What can hang from each mark
C: N P
L: N
W: F
P: B L T Y
G: P
F: S
B: N P
S: N
Y: P
T: N
N: B F G L T W Y

In the rows, zero is written as 128.
Known rows, with every way that one mark hangs from another
(L (N B G T W)): [128 102 179  65 170 130 156  68 126  45  99 124 143 152 175 148 139 151
 184 117 162 193 107 198  99 176  77 147 106 128  80 182 119  91 176 109
 100  81 125 122  77  93 119 193 158]
(P L T): [135 126 130 131 195 168 143 156 138 120 106 158 112 138 142 118 106 122
 100 112 181 123 153 144 135 143 100 125 108 101 108 144  81 159 103 115
  91 119 186 147 128 102 135 138 114]
(B (N (F S) W Y)): [134 107 148  80 182 139 183 105  95  87 111 126  86 128 195 145 108 144
 149 156 151 153 129 175  99 141 122 195 125 119  55 123 163 125 178 124
 138 164  97 122  74 113 155 158 124]
(Y (P (T (N L)))): [123 117 155  73 191 186 105 150 134 128 108 171 118 134 159 106 114 134
 127  97 174 151 107 166 126 106 128 152 101 103  81 175  78 169 131 107
 117 158 135 135 156  53 153 195 131]
(G (P (B N))): [126 132 156  97 179 170 116 124 130 116 103 170  83 114 175 139 124 118
 105  82 179 127 119 153  98 143 110 149 112  96  89 116 118 127 133 122
  59 153 119 162 132 120 124 137 121]
(G (P L (T N) Y)): [114 144 126 114 239 190 150 161 153 103 117 209 103 121 143  99 131 125
 115  90 185 162 143 171  97 153 109 117  91  91  87 188  76 182  62 115
  71 119 163 178 116  67 135 197 114]
(T N): [124 121 149  95 168 168 146 136 123 129 123 133 127 103 161 130 146 120
 131 113 160 144 128 122 119 107 118 138 112 113  83 147 103 145 131 126
 126 150 154 135 148  91 160 165 126]
(T (N (B P) G Y)): [124 127 126  54 220 158 169 123 134  79  97 137 121 106 152 131 165 120
 158 108 156 152 143 129  96 140 123 175  91 137  46 191 115 131 108 136
  84 104 118 168 127  74 143 181 156]
(C (N T W Y) P): [110  72 119  96 168 147 165  69 120  28 122 116 175 120 194 160 113 139
 105 143 148 203 120 179  72 199 102 138 104 120  64 162 131 122 176 121
 130 147 115  85 101  92 150 197 116]
(P B): [140 132 162  93 159 157 132 129 128 120 103 145 116 126 161 153 144 110
  99 116 166 125 160 140 110 130 120 139 102 104 105 136 106 131 150 124
  88 140 153 148 140 113 134 155 126]
(G P): [109 121 158 106 156 172 122 125 144 111 126 133 127 112 161 132 129 135
 133  79 173 135 116 145  91 137 120 116 118 106 114 126 103 152 125 135
  98 138 112 122 143 106 135 135 122]
(P L): [124 117 140 121 169 172 149 143 126 112 110 137 132 135 158 123 121 127
 113 120 170 125 147 126 129 133 136 123 119 104 112 134  82 140 120 112
 105 136 159 132 137 117 135 137 117]
(G (P L)): [107 116 143 116 173 183 133 140 137 106 121 155 120 128 162 118 121 136
 125  82 181 134 127 150 105 143 135 109 115  99 107 128  80 152 100 117
  82 127 133 139 138 110 125 137 108]
(P B L Y): [136 138 143 112 197 176 156 147 135 108  89 184 116 144 160 131 147 108
  82 137 165 126 189 154 108 150 145 131  90  92 109 179  89 134 121 113
  67 121 173 170 117 106 114 188 111]
(S (N (B P) F)): [169 127 158  85 162 152 131 135 144 113  91 101 163 115 152 170 150 127
 166  96 153 119 123 136 127 129 122 184  95 113  67 154 104 154 156 127
  97 121 148 130 132 111 134 161 128]
(B (N F G Y) P): [127  98 145  72 193 133 169 100 140  96  93 135  96 112 172 154 127 130
 115 129 146 136 128 119 104 149  98 179 105 134  70 128 145 121 154 115
  78 121 115 177 123 125 137 149 146]
(G (P T Y)): [116 145 142 126 203 160 127 147 161 110 112 171 113 119 142 126 132 134
 110  91 175 143 137 173  79 165  96 109  99  92 110 172 103 167  91 131
  82 122 140 146 111  90 130 173 117]
(B (N F) (P Y)): [134 120 138 104 193 139 143 126 148 126  99 140 123  97 161 152 122 106
  97 128 149 127 141 111 114 133 120 162 111 106  92 142 130 125 154 124
  71 138 135 158 122 122 134 180 118]
(S (N T W Y)): [132 124 127  78 176 139 156 112  94  47 107 129 151 155 187 161 132 149
 175 120 134 190 124 189  73 152 100 161 100 154  51 177 144 136 171 114
 141 142 144  92  74  96 154 167 142]
(L (N B F W)): [152  95 186  67 150 146 145  97 143  91  87 105 151 140 179 165 141 144
 153 120 159 164 119 179 105 148 103 152 104 112  98 164 104 110 179 113
 100 108 115 110  94 108 136 191 124]
(B N): [122 108 145 118 170 151 131 121 120 128 113 121 104 107 174 124 101 122
 106 120 162 120 128 120 121 118 117 139 130 107  92 113 120 123 145 125
 108 156 138 136 138 136 158 125 124]
(F S): [121 134 166 119 161 156 150 124 114 113 133 115 103 108 154 125 125 121
 152 133 163 127 131 138 127 121 141 159 120 100 105 124 114 139 142 134
 151 154 124 127 126 112 140 135 127]
(S (N W)): [123 125 147 114 142 144 139 144 107 102 116 121 140 143 175 150 142 120
 151 103 148 150 119 160  89 120 113 151 125 127  75 154 125 146 166 103
 143 136 152  95 122 109 153 159 121]
(F (S (N W))): [125 142 164 126 150 146 154 144  86  92 131 118 111 133 173 141 139 112
 182 121 151 153 107 174 105 117 134 185 120 119  68 145 138 149 164 104
 170 154 129 100 110 102 143 155 123]
(B (N F L) (P Y)): [141 119 144  90 197 155 144 119 142 105  96 161 115 118 170 146 126 120
  99 130 150 138 130 135 133 123 143 170 102 109  87 156 117 115 165 116
  70 143 121 158 131 119 134 216 123]
(B (N L T) P): [132 121 136  94 195 155 122 107 119  82 108 164 120 115 173 142 103 119
 142 106 163 154 101 132 152 133 117 158 113 127  76 135 121  97 172 127
  78 150 125 128 128 112 142 176 134]
(T (N B (W F))): [157 104 142  86 183 150 170 137 123 123 124 126 138 108 165 126 148 123
 178  94 188 157 138 165  86 117 128 147 123 117  55 152 105 128 160 146
 144 103 139 114 106  73 148 218 118]
(P B T Y): [150 161 151 109 208 156 139 149 149 119  94 183 103 129 138 145 145 111
  74 127 168 130 178 168  96 155  95 138  81  94 105 186 105 146 122 129
  69 128 180 164 105  94 127 188 124]
(T (N Y)): [116 118 127  77 189 170 162 123 122 100 108 138 121 109 167 124 139 137
 125 124 147 153 145 134  97 113 128 144  97 129  66 167 112 152 122 131
 124 151 134 136 126  93 167 162 139]
(W F): [138 109 145 117 156 148 154 133 135 145 134 114 124 100 150 127 122 126
 139 112 175 122 149 129 103 114 132 120 124 113 107 116 108 140 161 139
 136 122 149 125 131 109 130 148 118]
(N G L T (Y P)): [110  87 164  43 180 160 144  87 111  51 100 149 135 164 189 121 114 175
 157 124 149 174 113 197  90 163 140 160  98 141  76 177 112 127 176 108
 126 132  98 127 113  76 128 180 166]
(G (P (B (N W)))): [123 123 155  96 173 162 123 128 121  99  99 175  89 130 192 149 136 108
 117  78 180 150 110 175  73 149 100 143 125 109  73 123 139 118 153 117
  58 141 109 140 117 112 136 170 113]
(C (P Y)): [113 106 137 119 161 159 142 112 149 109 130 131 147 110 166 132 121 131
  85 144 152 143 146 134  79 158 133 125 107  91 120 166  97 144 145 116
 117 143 114 120 134 111 124 180 108]
(C (N W)): [116 102 141 132 150 144 153 129 122  83 117 117 146 118 169 151 143 102
 110 108 161 153 125 155  95 142 120 128 135 112  87 135 120 121 158 119
 121 132 153 104 138 100 161 184 106]
(G (P B)): [126 135 167  89 166 175 126 129 142 111 106 161 111 119 165 148 152 123
 116  83 178 137 129 158  93 146 116 125 103  98 109 136 103 147 126 127
  71 141 123 149 140 108 125 150 123]
(F (S (N G))): [109 141 177 119 158 148 166 124 100  99 133 123  89 127 157 130 143 125
 182 130 151 144 107 166 113 127 135 191 109 111  78 139 130 156 149 108
 160 133 141 149 129 105 130 129 148]
(S (N L)): [125 137 154  97 147 169 128 143 103  97 113 141 131 138 170 136 135 146
 148 106 138 151 110 168 124 106 152 169 101 120  82 157 103 148 160 107
 132 155 149 112 146 113 148 163 137]

Rows
[117 119 168  75 186 175 162  98 137  65 111 195 104 158 166 141 143 134
 141  88 188 171 119 189 104 193  95 126  95 107  92 147 101 129 131 115
  56  98 144 184 106  90  90 169 140]
(N (G (P B L)) T)
[155 133 126  85 221 154 138 134 127 103  79 177  72 128 159 135 108 129
  70 126 164 132 165 158  98 146  82 169  84 114  66 152 130 134 126 131
  61 154 163 172 100 110 144 141 134]
(P (B (N Y)) T)
[147 153 142  90 185 165 160 128  97  77 104 102 121 124 160 124 131 156
 188 135 146 141 142 182  98 135 163 211  86 117  47 173 125 161 132 139
 151 155 126 120  85 102 140 129 140]
(F (S (N B Y)))
[149 142 162  94 173 144 153 112  90  63 120 113 144 143 175 149 128 139
 233 118 166 174 108 208 108 153 122 196 111 115  40 163 134 129 176 134
 159 140 135  89  66  93 135 175 134]
(F (S (N B T W)))
[120  83 156  87 164 142 157  99 124  93 116 169  92 139 191 149 119 106
  88 128 171 159 112 161  83 173  89 159 122 101  71 132 144 105 183  96
  89 124 105 154 127 117 125 179 127]
(C (P (B (N G W))))
[130 117 140  99 179 131 192 120 100  88 129 116  97 111 173 124 129 133
 173 141 169 150 157 178  77 127 151 164 121 132  71 138 149 138 165 141
 168 132 106 108  81  92 136 169 120]
(N (W (F S)) Y)
[135 138 137  97 204 152 140 149 128  73  83 159 155 139 168 149 162 114
 143 104 163 146 147 166  93 145 158 150 108 119  72 202 103 112 152 128
  77 108 105 111 112  85 132 251 126]
(N (B (P Y)) L W)
[163 155 142 113 186 147 147 144 123 122 120  97 124  85 138 130 142 107
 210 103 180 124 127 142 114 107 173 200 105 112  67 140 121 152 160 154
 140 118 135 132 108  98 113 152 120]
(W (F (S (N (B P)))))
[107 133 135 126 190 181 143 144 149  95 112 173 122 127 155 110 137 136
 110 101 176 137 149 156  88 154 145 109 105  99 112 164  82 156  95 113
  77 118 135 152 121  99 116 166 108]
(G (P L Y))
[155 106 136  61 188 134 162 119 136  77  78 115 157 131 170 179 150 134
 155 114 158 141 150 153  82 153 122 170 105 135  57 170 127 125 154 143
  89 112  99 114  92  99 141 192 130]
(N (B P) F W Y)
[120 116 138 126 201 168 134 111 164  84 102 171 125 131 147 103  98 128
  66 149 170 159 145 160 114 177 100 121  79  83 130 196  72 152 107  82
  69 116 148 156 112  99 112 178 104]
(C (P (L N) T Y))
[150  83 170  35 185 146 190  67 134  62 100 117 152 146 167 161 132 189
 177 138 150 170 139 190  96 189  92 169  87 123  61 165 117 121 163 146
 110  97 128 144  73  94 126 173 169]
(N B F G T Y)
[139 115 170  61 169 168 161  98 107  54 109 142 146 160 170 141 136 175
 203 106 150 178  99 211 123 156 126 180  89 120  47 181 102 125 175 126
 124 112 151 126 103  91 126 189 172]
(S (N B G L T))
[117 100 178  77 166 159 159  89 119  65 126 156 125 149 168 140 129 161
 163 118 152 172 109 178 130 155 114 140 107 124  90 154 105 111 169 119
 119 116 140 137 122  96 129 190 161]
(N G L T)
[133 108 163  70 201 164 124 140 150 130 105 147 123 134 147 107 123 135
 150  91 185 140 112 167  97 141 100 161 105  99  64 182  84 165 119 123
 107 104 142 156 132  52 134 174 150]
(Y (P (T (N B G))))
[144 119 163 106 203 158 158 121 158  98  87 165 119 144 147 129 113 141
  90 146 159 155 155 171 133 160  94 134  74  91 126 192  80 150 121  89
  68 104 180 177  95 102 119 188 113]
(P (L (N F)) T Y)
[112 135 180 113 163 158 179 123 119 101 154 130  79 103 155 112 140 146
 210  88 178 154  86 192  86 132 139 171 106 110  82 120 133 168 155 121
 158 111 121 155 113  95 103 137 140]
(W (F (S (N (G P)))))
[137 114 139 114 147 132 155 147 115 119 129 114 130 125 174 145 136 119
 169 101 166 154 123 168  80 109 126 148 125 130  74 130 132 147 184 113
 155 119 159 101 105 102 140 171 116]
(S (N (W F)))
[123  94 163  64 155 133 193 113 111  64  98 129 122 160 193 168 153 159
 158 128 127 175 121 193  71 156  95 181  97 142  48 161 146 147 172  97
 140 112 134 133  93 103 144 175 156]
(S (N F G W Y))
[ 99 100 139  65 193 148 196 117 111  72 113 150 105 138 184 131 158 129
 146 120 144 181 129 170  69 141 105 159 110 142  47 174 137 127 134 111
 125 119 122 143 113  71 156 198 153]
(T (N G W Y))
[135 142 150 108 208 181 130 150 148 107  97 204  91 145 142 130 127 120
  96  80 200 129 136 180 108 170  94 122  88  86 106 145  80 167  88 116
  41 120 169 180 124  90 115 152 111]
(G (P B L T))
[134  92 152  72 172 150 173  98 123  52  81 132 130 160 189 137 120 152
 121 142 141 173 143 180 102 154 114 147  95 127  96 170 105 128 150  83
  90 118 128 134  81 108 137 174 120]
(P (L (N F W Y)))
[132 111 170  78 204 154 185 122 157 123 115 177 103 126 136 139 150 140
 112 134 153 167 137 169 112 156  72 155  85  96  78 182 113 157 122 120
 110 100 167 186 113  68 140 220 150]
(P (T (N F G)) Y)
[134 148 159 107 162 156 153 110  94  88 129 119 121 120 158 142 122 136
 195 124 153 165 103 172 127 134 124 187 101 115  76 142 129 148 167 123
 168 161 152 113  97 104 132 136 136]
(F (S (N T)))
[ 94 110 180  86 160 180 149 121 136  78 127 164 104 139 167 121 142 159
 149  79 166 154  92 181 101 147 133 131 111 112  97 139 100 137 135 113
 101 120  95 146 152  94 126 173 149]
(N (G P) L)
[126 131 135  83 167 172 149 132  99  65 101 144 126 146 181 129 131 167
 140 125 128 159 129 182 105 115 158 176  88 139  65 179 110 151 152 108
 134 166 137 119 125 102 154 159 149]
(S (N L Y))
[117  80 184  93 142 163 188  94 134  77 115 136 133 133 164 156 148 153
 116 123 145 166 111 186 137 158 131 157 102 100  88 137 110 120 179 106
 116 120 145 154 156 101 141 211 141]
(C (N F G L))
[129  88 131  74 194 155 111  95 117  90  96 121 133 130 192 122  76 152
 134 125 158 148 120 154  84 144 118 163 119 128  67 146 123 124 175 121
 112 165 108 118  94 106 147 128 142]
(B (N T (Y P)))
[132 125 132  67 174 168 155 105  94  43 101 148 143 150 179 142 124 177
 164 126 132 184 119 194 114 141 136 171  79 143  52 185 115 141 169 115
 137 160 141 105  96 100 150 171 155]
(S (N L T Y))
[ 89 113 166  79 177 172 155 120 140 100 133 161 101 112 160 120 160 138
 156  74 169 166  97 154  91 134 106 131 108 110  83 145 110 149 113 122
 107 116 116 161 149  77 139 168 146]
(T (N (G P)))
[161 131 153  97 198 162 165 133 137 110 102 119 127 120 143 141 128 115
 172 124 181 118 142 130 154 144 157 186 105  85  87 139  91 142 131 137
  94 121 128 154 113 106 112 165 114]
(N (B (P L)) (F S))
[119 127 132 122 198 173 129 153 145 109 113 175 105 135 144 111 112 137
 116  77 199 134 126 163 116 157  96 111 111  91 109 139  74 171  83 118
  71 118 153 155 126  93 128 136 108]
(G (P L T))
[121 102 163  67 180 133 168  90 124  41  83 119 129 148 180 129 149 154
 154 129 151 173 135 189  67 164 103 154  98 141  67 196 119 105 144 104
  91  89 103 129  84  95 133 174 160]
(L (N B G W Y))
[107  81 163 100 147 143 171  90 137  65 120 147 127 134 179 165 156  94
  82 124 163 176 115 178  78 188 103 142 107  96  79 142 130 110 176 101
  97 113 126 143 147  97 124 214 115]
(C (N G W) (P B))
[140 117 155 101 179 170 135 117 139  89  87 122 139 136 160 112 120 138
 133 121 173 136 145 150 131 143 136 134  96  99 109 167  65 121 117 107
  75 114 148 141 112 116 120 148 122]
(P (L (N B)))
[114  80 168  91 183 170 165 109 143 103 115 160  88 139 175 121 106 149
 125 100 181 142  99 162 112 164 108 144 121  92  83 105 104 140 131 107
  73 103 127 187 126 120 116 145 132]
(B (N F (G (P L))))
[113  88 154  92 174 125 164  91 109  81 120 146 106 139 188 147 112 132
 155 115 161 171 102 165  97 161  70 148 138 130  59 130 149  91 186 113
 113 114 136 131  96 110 142 173 146]
(B (N G T W))
[131 153 121 126 214 143 130 158 157 119 100 158 119 105 125 145 140  90
  95 110 165 122 158 122 108 145 100 134  96 116 105 179 109 154 109 131
  71 115 164 152 125  95 128 185 116]
(B (P T Y))
[129 103 119  86 197 133 158 100 101  58 105 140 120 136 199 143 101 146
 134 129 150 175 130 166  85 158  90 159 122 143  51 151 148 106 172 128
 115 150 128 110  71 110 154 162 135]
(B (N T W Y))
[118  93 118 149 180 169 145 128 149  92 124 145 136 115 144 119  91 113
  60 126 187 152 128 149 128 179 108 125 107  72 100 147  74 165 112 110
  91 133 177 142 149 101 139 168  90]
(C N (P L T))
[120 139 120 128 206 140 129 140 140 124  98 147 112  95 159 133 129  84
  92 120 157 117 143 104 105 129 129 150 116 115  94 154 127 120 141 121
  70 138 136 152 134 123 136 164 121]
(B N (P Y))
[129  83 151  75 160 160 183 106 114  46  96 134 151 144 191 161 148 157
 116 130 138 185 126 204 100 153 142 161 103 125  61 156 124 120 181 108
 124 150 123 111 116  91 160 232 124]
(C (N F L W Y))
[112  87 122 112 187 177 139 132 126  80  86 117 153 139 175 104 106 129
  91 124 158 142 147 154  89 149 164 137 114 111  84 160  78 151 125 103
 101 142 141 128 134  85 140 148 106]
(C (N (Y (P L))))
